Each row was made from one walk, in order. Every step used is in the known rows, and no mark comes twice. Write each row's walk.
In the rows, zero is written as 128.
Known rows
papezim/safit/feraziv/sutu/fevo/vodu: [188 120 147 113 142 138  83 118 128 145  51 128 138 104 155  72 185 146
  79 135 147 136 188 116 130 144 173 131 182 113  89 139 159 107 145 121
 126 152  96  67 163 106 125 145]
vodu/fevo/safit/feraziv/mifi: [143 122 101  60 130 176  76 139 164 105 123  98 106 113 133 105 119 116
 117 117 183  99 117 153 126 165 130 145 207  63  64 140 200 135 175 122
 108 152 104 130 194 125 120 143]
patepu/vodu/fevo/safit: [150 130  99  98 135 170  82 145 126  99 124  79 128 129 139 132 105 104
 139 133 163  93  77 136 140 127 141 119 190 126  88 145 198 137 171 152
 128 178 120 130 162  98 110 170]
papezim/safit/feraziv/sutu: [181 111 147 103 141 133  91 119 157 152  75 140 116  96 147  68 170 160
  62 128 149 148 205 146 117 153 138 128 185  80  75 148 174 129 152 104
 124 152  91  77 163 105 144 142]
sutu/feraziv/mifi: [155 109 154  75 145 156  94 132 144 134  95 103 102 118 115  72 135 168
  91 120 154 121 163 160 136 172  90 133 191  44  89 136 167 117 173 109
 124 128 138 127 193 144 144 155]
mifi/molim: [175 124 137 105 138 160  91 136 150 113  93  92 122  96 120  81 147 144
  87 141 132 116 111 160 116 124 137 118 161 110  79 164 155 126 170 132
 156 120 130 119 172 140 134 135]
rugo/feraziv: [181 129 138  92 141 150 104 133 136 129 107 101 114 116 111  78 140 149
  94 138 150 120 148 160 119 149 117 116 186  84  83 155 169 115 170 130
 147 153 137 115 166 118 138 144]
papezim/safit/feraziv/rugo: [188 113 147  86 141 126  83 118 161 136  76 121 116 100 145  68 154 153
  80 124 140 156 196 155 106 144 134 137 179  75  84 146 177 120 145 109
 120 154  85  81 165 115 136 133]
patepu/zegev: [174 127 141 102 122 149  80 130 142 105  96  83 114 117 129 108 132 158
 107 143 141 104 102 159 149 136 126 118 176 131  78 159 184 124 174 157
 148 142 135 131 163 108 117 163]
levege/feraziv/safit: [186 121 156 106 131 128  97 131 141 145  90 102 115 100 126  57 161 164
  82 147 136 143 169 160 112 142 117 110 159  87  83 158 159 105 141 116
 149 159 127 103 145 110 147 151]
fevo/safit/feraziv: [167 120 120  79 123 163  88 125 168 112 110 113 108 115 142  93 140 128
  91 105 172 113 168 167 145 156 149 128 202  73  57 149 190 146 162 119
 129 129 101 101 182 109 125 134]
fevo/vodu: [151 143 128 103 144 151 101 118 121 129  83  77 130 129 130  99 150 132
 119 143 166 101 114 137 166 141 139 119 184 139  97 151 156 128 169 164
 153 134 143 102 166 126 126 161]
sutu/fevo/vodu: [178 143 136 116 133 159  88 119 108 117  71  78 146 121 135  97 161 128
 106 137 149  92 117 125 170 128 180 115 172 155  89 152 143 109 162 159
 157 124 141  91 168 120 114 148]
nuge/zegev/patepu/vodu: [165 148 159 106 121 128  83 152 110  61  98  81 124 126 157 142 100 153
 157 164 131 125  63 118 159 106 150  74 138 157 113 163 209 129 212 181
 141 156 135 121 161  71  75 180]
nuge/zegev/fevo/safit: [153 141 148  96  96 139  90 152 124  50 121  84 120  93 161 146 111 123
 145 135 173 111  86 144 175 122 187  76 160 115  80 140 190 136 200 157
 131 134 107 111 173  84  87 161]
nuge/zegev: [169 138 155  99 116 132  93 126 135  94 104  96 115 101 136 111 135 156
 109 137 149 107 117 150 160 131 146  88 149 125  73 162 179 134 197 154
 157 124 137  99 167  87 108 158]
zegev/nuge: [161 130 149 101 111 134  97 123 149 105 115  92 114 120 136 102 135 151
 112 148 159 106 106 162 147 144 140 111 155 128  70 171 173 131 184 159
 146 123 140 115 156  89 116 157]
safit/feraziv/sutu/fevo/vodu/nufiriz: [187 136 119 114 151 150  92 117 102 156  67 107 140 122 131  89 168 146
  96 141 144 118 154 119 145 153 135 128 190 130  98 145 157 108 144 146
 133 173 115  83 164 108 123 168]
molim/mifi/feraziv/sutu/fevo: [189 126 148 135 132 151 103 157  97 116  83  94 141  83 111  69 176 156
  54 157 114 121 108 160  83 108 149 108 129 121  92 146 126  81 147 115
 166 136 133 114 142 116 146 152]
feraziv/mifi: [157 128 139  74 141 163  90 138 148 114 107  95 117 102 117  77 138 155
  90 132 153 102 126 154 138 149 122 129 176  81  83 159 165 125 183 127
 145 124 144 117 190 145 139 149]
feraziv/rugo: [177 127 142  99 136 136 102 127 127 128 103  83 121  99 117  88 142 158
  84 124 139 120 140 173 125 134 111 116 167  97 100 150 159 112 154 129
 140 144 119 100 157 120 152 153]
feraziv/safit: [177 128 155 119 127 129 108 123 135 151  95 102 122 100 126  67 163 158
  73 137 143 125 162 174 144 133 124 106 160 105  81 155 149 126 146 128
 153 134 126 100 148 102 145 153]
feraziv/sutu/fevo/vodu: [178 134 143 131 138 152 100 126  88 139  72  92 148 103 128  94 179 151
  78 136 147  96 132 129 155 136 160 107 172 142 104 142 139  98 153 142
 148 141 135  83 155 106 138 167]
zegev/fevo: [160 139 137 110 121 150  95 142 132  99 108  78 117 105 137 122 116 132
 121 143 160 119 108 148 170 129 153  98 179 116  85 150 163 137 180 150
 132 142 117 119 171 125 123 145]
fevo/vodu/nufiriz: [151 153 110 103 156 147 101 112 101 138  87  73 139 142 130 106 139 124
 141 155 160 105  95 127 165 138 124 126 185 158 106 151 155 125 158 184
 158 162 138 105 158 121 116 181]
rugo/feraziv/sutu: [181 121 145 107 145 144 113 140 113 148 106 112 117 101 107  73 158 167
  71 137 147 122 160 159 108 155 103 109 185  78  97 144 165 101 161 117
 138 166 132 107 155 109 158 162]
nuge/zegev/patepu: [161 146 167 103 110 124  91 140 125  71 101  87 115 114 156 132 115 160
 134 153 144 120  81 141 163 117 155  77 138 141  93 164 195 131 210 170
 146 129 130 115 163  78  87 166]
papezim/safit/feraziv: [181 116 141  90 138 139  81 113 178 135  77 130 111 109 151  71 155 144
  83 128 150 146 194 146 128 148 150 135 186  86  62 156 179 141 160 118
 131 139  96  84 172 114 126 127]
patepu/vodu: [172 131 125 107 146 158  88 137 127 115 101  87 128 127 127 102 124 139
 115 144 137 111 115 135 147 125 128 111 175 133  97 164 178 137 174 151
 148 161 141 112 164 111 122 163]
nufiriz/vodu/fevo: [150 133  95 106 149 164  87 126 137 138 117  80 122 126 121 121 110 121
 130 150 156  89  74 147 127 140 106 136 184 136  77 163 174 141 164 162
 136 171 131 130 149 107 123 168]
nufiriz/vodu/patepu/zegev/fevo/safit: [156 142  97 104 125 153  73 148 115  83 118  54 127 140 144 152  92 116
 172 164 148  96  26 145 142 125 131 141 187 159 102 151 200 119 152 180
 108 194 106 157 154  93  90 195]
vodu/patepu: [168 144 117 106 138 143  98 119 134 128 108  73 118 133 124 102 134 141
 106 141 143 102 103 159 150 132 121 132 178 139  86 169 170 125 160 150
 136 153 129 123 170 114 131 161]
sutu/fevo: [193 132 142 117 124 161  87 123 131 115  89  95 135 105 130  93 155 141
  75 123 138  97 138 149 158 126 175 110 166 131  67 162 148 118 165 137
 157 116 135  94 169 112 125 132]
molim/mifi: [174 129 137 110 138 155  98 137 149 110  95  92 125 104 123  80 146 140
  82 144 138 115 114 167 121 119 139 120 163 116  72 167 154 128 172 131
 164 118 131 115 166 127 130 135]
rugo/feraziv/safit/papezim: [196 125 168  97 138 120 117 133 135 147  80 116 133 111 125  43 168 147
  82 142 137 152 187 165  99 143 132 122 173  71  85 145 157  92 136 118
 133 169 107 100 143  94 134 144]
molim/mifi/feraziv/sutu/fevo/safit: [182 122 141 127 123 159 101 163  99  98  94  96 144  82 123  77 176 141
  59 143 129 113 104 167  83 108 169 109 137 111  88 136 135  80 142 109
 162 130 120 115 144 106 141 155]
nufiriz/vodu/patepu/zegev: [169 139 104 108 143 147  78 128 125 121 103  64 125 147 124 123 112 142
 144 167 128  94  50 148 129 132  97 151 177 169  98 170 190 117 151 177
 130 187 132 149 151  97 106 192]
feraziv/sutu/fevo/safit/papezim: [191 117 152 110 119 152 103 134 114 116  86 119 150  91 149  85 180 135
  57 106 149 106 163 155 134 131 199 113 177  98  73 139 155  97 137 112
 132 136  93  77 154  82 134 148]
sutu/feraziv: [163 113 150 101 138 147 101 117 142 146  92 102 101 126 123  85 138 160
  86 118 153 126 173 167 152 161 100 119 192  72  79 141 164 128 164 119
 133 129 128 117 171 120 142 151]
nufiriz/vodu: [163 129 115 105 148 159  92 123 139 137 106  91 124 122 121 100 128 139
 109 145 146  99 108 154 136 139 114 130 177 129  82 168 166 141 161 153
 152 148 137 112 153 108 130 163]
nufiriz/vodu/patepu: [165 143  99 110 152 151  92 121 127 138 110  72 124 142 121 109 120 135
 127 156 138  95  77 151 132 133 102 147 178 153  93 174 173 130 149 164
 135 174 132 129 153 105 124 178]
levege/feraziv/safit/papezim: [193 119 168  94 132 119 104 130 150 144  71 113 127 104 139  45 170 153
  83 145 132 158 185 156 100 140 141 121 161  79  78 157 158  93 128 112
 134 168 106  93 141 102 136 143]
levege/feraziv: [178 123 138  90 137 150  91 130 151 125  97  96 110 110 125  79 142 154
  95 139 145 127 146 150 120 146 123 115 174  92  76 165 171 114 163 125
 149 152 135 108 163 125 140 143]
papezim/safit: [173 122 150 104 135 138  89 117 156 126  87 115 123 104 150  81 154 141
  83 132 149 129 159 153 136 129 161 123 170 109  71 156 163 134 161 128
 149 129 110  90 160 110 132 138]

Write each row's walk
[144 140 114 102 128 158  82 157 116  74 117  69 124 143 157 153  86 113
 161 149 155 110  45 127 146 112 149 106 177 142 108 149 213 132 187 171
 118 176 113 146 159  90  91 175] : zegev/patepu/vodu/fevo/safit
[193 125 149 131 128 152  99 129 108 136  89 108 138  89 125  88 173 162
  50 125 136 101 151 151 144 135 156 102 166 119  83 152 144 107 154 121
 149 133 128  85 157 101 148 154] : feraziv/sutu/fevo
[198 119 139 114 133 153  90 123 136 147  80 123 121  98 125  78 170 163
  54 121 139 120 188 145 136 155 143 117 184  96  74 153 162 117 154 111
 129 143 113  83 171 106 141 139] : safit/feraziv/sutu/fevo
[184 125 169 108 128 118 112 121 144 147  75 113 137 105 141  53 174 146
  73 135 139 142 180 168 131 131 151 120 163  96  75 152 148 114 133 125
 138 144 100  88 143  91 132 143] : feraziv/safit/papezim
[153 151 143 107 120 133  79 154 109  64 106  73 122 130 156 159  86 139
 174 168 139 115  36 113 153 109 145  81 143 164 110 158 216 129 215 188
 129 175 129 137 159  69  71 184] : nuge/zegev/patepu/vodu/fevo
[158 135 106 108 146 162  82 138 125 118 112  77 126 130 127 123 107 121
 135 148 147 101  81 128 140 127 120 117 183 140  93 157 186 136 178 161
 133 182 134 131 161 108 117 168] : patepu/vodu/fevo
[171 130 137 113 135 152 103 149 129 108  94  83 125 100 112  71 152 144
  83 160 127 125  95 170  89 113 130 116 138 115  85 155 140 106 162 128
 170 130 138 130 151 130 138 146] : molim/mifi/feraziv
[166 135 142 109 112 146  77 148 131  81 101  70 116 113 139 135 109 144
 138 156 146 116  74 146 163 128 146 105 178 135  89 148 183 123 182 167
 126 156 119 142 167 115 104 163] : patepu/zegev/fevo
[141 121  84  65 145 180  73 140 156 118 123  97 116 123 129 110 108 113
 137 134 173  92  89 145 109 163 110 159 204  81  74 148 200 138 165 138
 108 172 111 134 179 118 113 163] : nufiriz/vodu/fevo/safit/feraziv/mifi
[187 127 134 115 141 153  91 122 118 148  64 111 132 109 130  82 175 153
  78 132 149 116 170 126 146 156 146 121 190 114  92 144 157 110 152 130
 127 149 118  82 171 113 131 151] : safit/feraziv/sutu/fevo/vodu
[178 109 144  69 149 154  69 138 181 114  73 129 115  91 141  52 155 149
  87 140 136 149 167 136  87 146 145 153 175  60  75 154 176 122 168 103
 126 135 101 105 195 150 124 123] : papezim/safit/feraziv/mifi/molim
[143 129 106  93 121 166  90 131 143 107 130  84 115 114 138 126 121 107
 115 117 181  86  95 163 146 140 148 123 195 105  64 142 184 138 169 141
 131 144 110 125 166 104 124 152] : vodu/fevo/safit
[168 127 154 102 102 133  78 133 146  87 107  80 113 126 139 119 126 162
 131 160 147 104  73 158 145 141 133 117 156 144  76 166 193 117 184 175
 140 139 139 138 154  82  97 173] : patepu/zegev/nuge
[165 140 139 110 138 147  87 149 118  90  97  78 125 140 147 125 103 145
 137 158 131 126  77 127 153 111 137  98 163 148 117 166 196 133 188 169
 137 161 133 129 159 102 102 170] : zegev/patepu/vodu
[188 128 155 107 136 129 111 134 128 151  99 106 122 105 112  56 158 159
  81 145 141 137 170 170 111 144 109 112 170  80  91 147 158 103 147 122
 146 159 129 109 148 104 144 152] : rugo/feraziv/safit
[158 122 103  79 126 155  84 130 150 116 121  91 109 110 135 114 121 119
 111 110 173 113 129 166 118 154 123 136 200  74  76 133 195 125 155 123
 104 165  86 117 172 108 128 147] : vodu/fevo/safit/feraziv/rugo
[152 144 135 108 121 145  77 146 111  82  83  53 127 125 144 139 115 133
 165 167 158 111  55 123 174 129 151 110 184 156 109 139 179 115 180 188
 126 164 125 140 166 122  92 177] : patepu/zegev/fevo/vodu
[146 155 151 106 116 130  91 142 104  71  91  67 129 109 152 143 118 130
 169 163 168 114  70 115 185 124 170  80 157 150 104 141 174 126 202 185
 136 145 127 107 170 100  82 173] : nuge/zegev/fevo/vodu
[176 121 143  69 153 166  92 162 141 106 103 100 120  94 100  55 141 155
  99 151 133 124 117 149  75 146 111 136 173  55  99 153 166  93 179 114
 142 147 142 137 190 159 137 141] : rugo/feraziv/mifi/molim
[151 120 104  93 126 162  92 131 146 130 119 108 109 107 135 114 135 126
  95 114 180 105 135 157 129 161 128 128 207  78  68 135 194 134 160 121
 108 163  93 115 170  99 134 155] : vodu/fevo/safit/feraziv/sutu
[167 148 123 110 118 138  78 143 120  87 105  51 117 133 136 140 103 138
 153 166 139 111  47 143 159 124 133 125 179 160 101 155 188 112 169 176
 112 181 114 156 168 111 100 178] : vodu/patepu/zegev/fevo
[156 131 140  89 111 149  99 148 140  76 104  91 132 107 164 118 125 101
 126 123 172 126 121 152 157 127 201 111 191  93  73 136 174 128 161 140
 112 146  79 107 167 104 105 140] : zegev/fevo/safit/papezim
[177 125 165 111 128 118 116 137 123 142  77 102 133 103 126  49 176 150
  75 153 127 148 155 170  99 125 139 115 136  96  87 143 134  92 125 123
 147 157 111 108 128  97 143 155] : mifi/feraziv/safit/papezim
[172 109 155  96 141 133 104 121 124 147  91  91 106 114 117  83 138 170
  83 113 142 138 176 177 126 158  82 122 183  59 105 129 161 105 149 110
 120 145 115 113 163 121 154 159] : sutu/feraziv/rugo
[171 129 152 122 126 128 111 136 116 145  95  92 122  99 112  61 166 162
  74 153 132 133 140 176 110 126 115 102 134 105  93 143 134 105 137 127
 160 146 133 117 132 106 155 164] : mifi/feraziv/safit
[160 105 155  78 149 163  87 143 146 123  88 101 106 105 111  63 139 166
  91 131 136 129 142 156 106 160  94 137 178  43  94 138 160 108 171 103
 127 124 134 139 196 161 141 149] : sutu/feraziv/mifi/molim
[194 114 144 107 123 157  90 144 118 116  96 109 130  89 136  84 169 152
  67 121 144 114 156 146 112 141 165 107 172  88  81 145 165  86 143 105
 139 154 118  90 155 100 146 154] : levege/feraziv/sutu/fevo/safit
[164 139 113 107 128 134  77 130 128 106 112  62 124 153 132 131 106 146
 163 182 133  93  27 147 126 136 102 149 162 180  96 176 197 113 160 192
 124 185 135 155 142  76  91 201] : nufiriz/vodu/patepu/zegev/nuge
[177 128 152 126 131 133 109 150 121 127  87  89 130  92 113  52 168 153
  72 167 120 140 116 178  82 107 123 111 125 110  90 148 130  97 141 120
 170 137 130 126 135 117 144 153] : molim/mifi/feraziv/safit
[201 111 152 113 135 140  82 120 146 143  66 140 129  92 151  67 180 157
  54 124 138 140 205 137 121 144 170 126 177  94  71 148 164 115 146 104
 127 145  91  68 164  99 135 133] : papezim/safit/feraziv/sutu/fevo
[162 122 141  76 147 170  83 152 151 101  98  93 122  88 112  67 144 154
  92 144 134 110 103 151 103 136 126 134 162  80  90 160 159 115 181 121
 148 120 140 131 194 164 137 141] : feraziv/mifi/molim
[168 114 124  92 125 157  97 130 148 128 109 122 112 102 137  89 155 144
  71 105 171 116 178 168 135 161 138 121 201  66  72 141 187 135 154 106
 123 141  96  93 172 100 142 151] : fevo/safit/feraziv/sutu
[147 165 137 109 119 124  91 141  95  73  94  51 130 124 152 150 111 125
 183 173 162 110  46 112 182 120 162  94 158 170 115 146 179 116 194 192
 122 166 123 122 170  96  78 185] : nuge/zegev/fevo/vodu/patepu
[163 146 105 113 135 145  74 142 116 100 107  52 126 141 133 143  94 132
 168 178 133 103  27 136 141 124 112 140 179 171 107 162 190 118 158 186
 113 199 120 158 153 102  95 193] : nufiriz/vodu/patepu/zegev/fevo
[169 142 133 104 110 124  80 128 135  91 110  61 115 146 136 126 118 154
 147 169 138 100  47 155 142 136 121 134 161 168  88 171 197 107 170 183
 123 167 133 154 156  82  96 186] : vodu/patepu/zegev/nuge
[152 134 146  66 104 148  76 161 144  48 115  97 111  91 156 128 109 133
 149 135 174 120 106 134 156 144 171  98 170  74  81 136 205 130 204 141
 109 141 102 115 199 107  83 155] : nuge/zegev/fevo/safit/feraziv/mifi
[170 127 140  66 148 161  96 148 138 117 111 103 114 107 103  64 137 157
  98 141 150 116 138 152 105 159 107 131 185  57  93 150 173 102 181 120
 139 151 147 126 187 142 140 148] : rugo/feraziv/mifi
[187 135 129 115 150 147  94 130  83 144  72  91 146 113 128  87 168 150
 105 156 136 119 126 111 120 141 140 116 172 135 111 147 149  76 138 146
 148 188 133  91 146 110 133 180] : levege/feraziv/sutu/fevo/vodu/nufiriz
[185 120 130  72 120 178  72 139 152  92  98 112 126 101 139  83 151 131
  83 105 156  99 157 147 140 150 182 134 187  74  62 147 176 116 164 112
 129 117 112  97 199 122 115 127] : sutu/fevo/safit/feraziv/mifi
[173 142 126 131 145 146 107 135  56 144  78  81 153 113 116  92 173 147
  96 163 132 110  97 128 119 127 137 110 147 153 121 132 125  76 136 156
 159 175 138 104 134 107 140 193] : mifi/feraziv/sutu/fevo/vodu/nufiriz
[170 112 168 116 132 126 108 117 133 167  84 108 108 115 124  62 156 169
  73 125 145 143 195 177 142 157  93 113 176  65  87 133 152 118 142 110
 133 137 122 112 154 106 147 159] : sutu/feraziv/safit
[196 119 143 109 128 158 103 146 104 121 106 113 136  95 123  83 168 147
  66 120 149 107 158 156 113 144 156 109 183  81  88 134 163  86 150 109
 138 155 118  97 158  94 142 155] : rugo/feraziv/sutu/fevo/safit
[167 140 110  93 111 145  71 146 138  78 108  64 111 136 150 140 102 124
 155 148 154 118  72 145 153 138 143 136 199 129  89 145 211 118 162 160
  92 183  89 154 180 105  89 171] : vodu/patepu/zegev/fevo/safit/feraziv
[190 142 129 118 155 148 106 134  68 147  82  95 151 120 115  86 166 146
 103 153 141 114 128 122 121 144 131 118 183 127 119 136 148  76 145 150
 145 189 135  97 148 104 131 181] : rugo/feraziv/sutu/fevo/vodu/nufiriz
[151 124  99  81 124 167  83 127 165 114 120  99 106 120 139 116 121 111
 116 114 182 102 126 159 138 156 138 133 207  85  56 143 198 143 168 130
 115 152  96 122 178 107 119 141] : vodu/fevo/safit/feraziv
[186 119 141 121 118 160  98 136 108 117 102 109 140  87 137  97 172 144
  55 109 152  92 148 158 145 133 177 104 173 107  79 140 155 107 148 115
 144 127 114  86 159  92 143 155] : feraziv/sutu/fevo/safit
[150 120  86  97 142 166  86 132 137 142 120 105 119 118 131 118 124 121
 115 131 171  98 107 151 112 159 107 142 204  98  78 142 193 136 149 135
 109 185  99 120 153  91 128 174] : nufiriz/vodu/fevo/safit/feraziv/sutu
[151 137 125  91 130 150  85 154 123  72 101  79 135 145 169 141  93 103
 162 146 151 123  59 124 135 110 169 115 180 135 104 147 213 123 176 168
 105 186  94 137 155  80  81 167] : zegev/patepu/vodu/fevo/safit/papezim
[198 120 132  90 117 157  80 129 137 102  94 103 130 100 140  91 154 133
  77  98 146 113 168 160 131 139 174 125 181  86  75 141 172 107 143 113
 126 132  94  86 174 104 123 130] : sutu/fevo/safit/feraziv/rugo
[144 161 113 112 135 142  95 136  99 102  92  45 131 138 141 135 116 114
 167 168 165 111  60 120 179 126 148 119 185 162 119 144 163 119 167 182
 116 172 119 131 170 129 105 174] : zegev/fevo/vodu/patepu
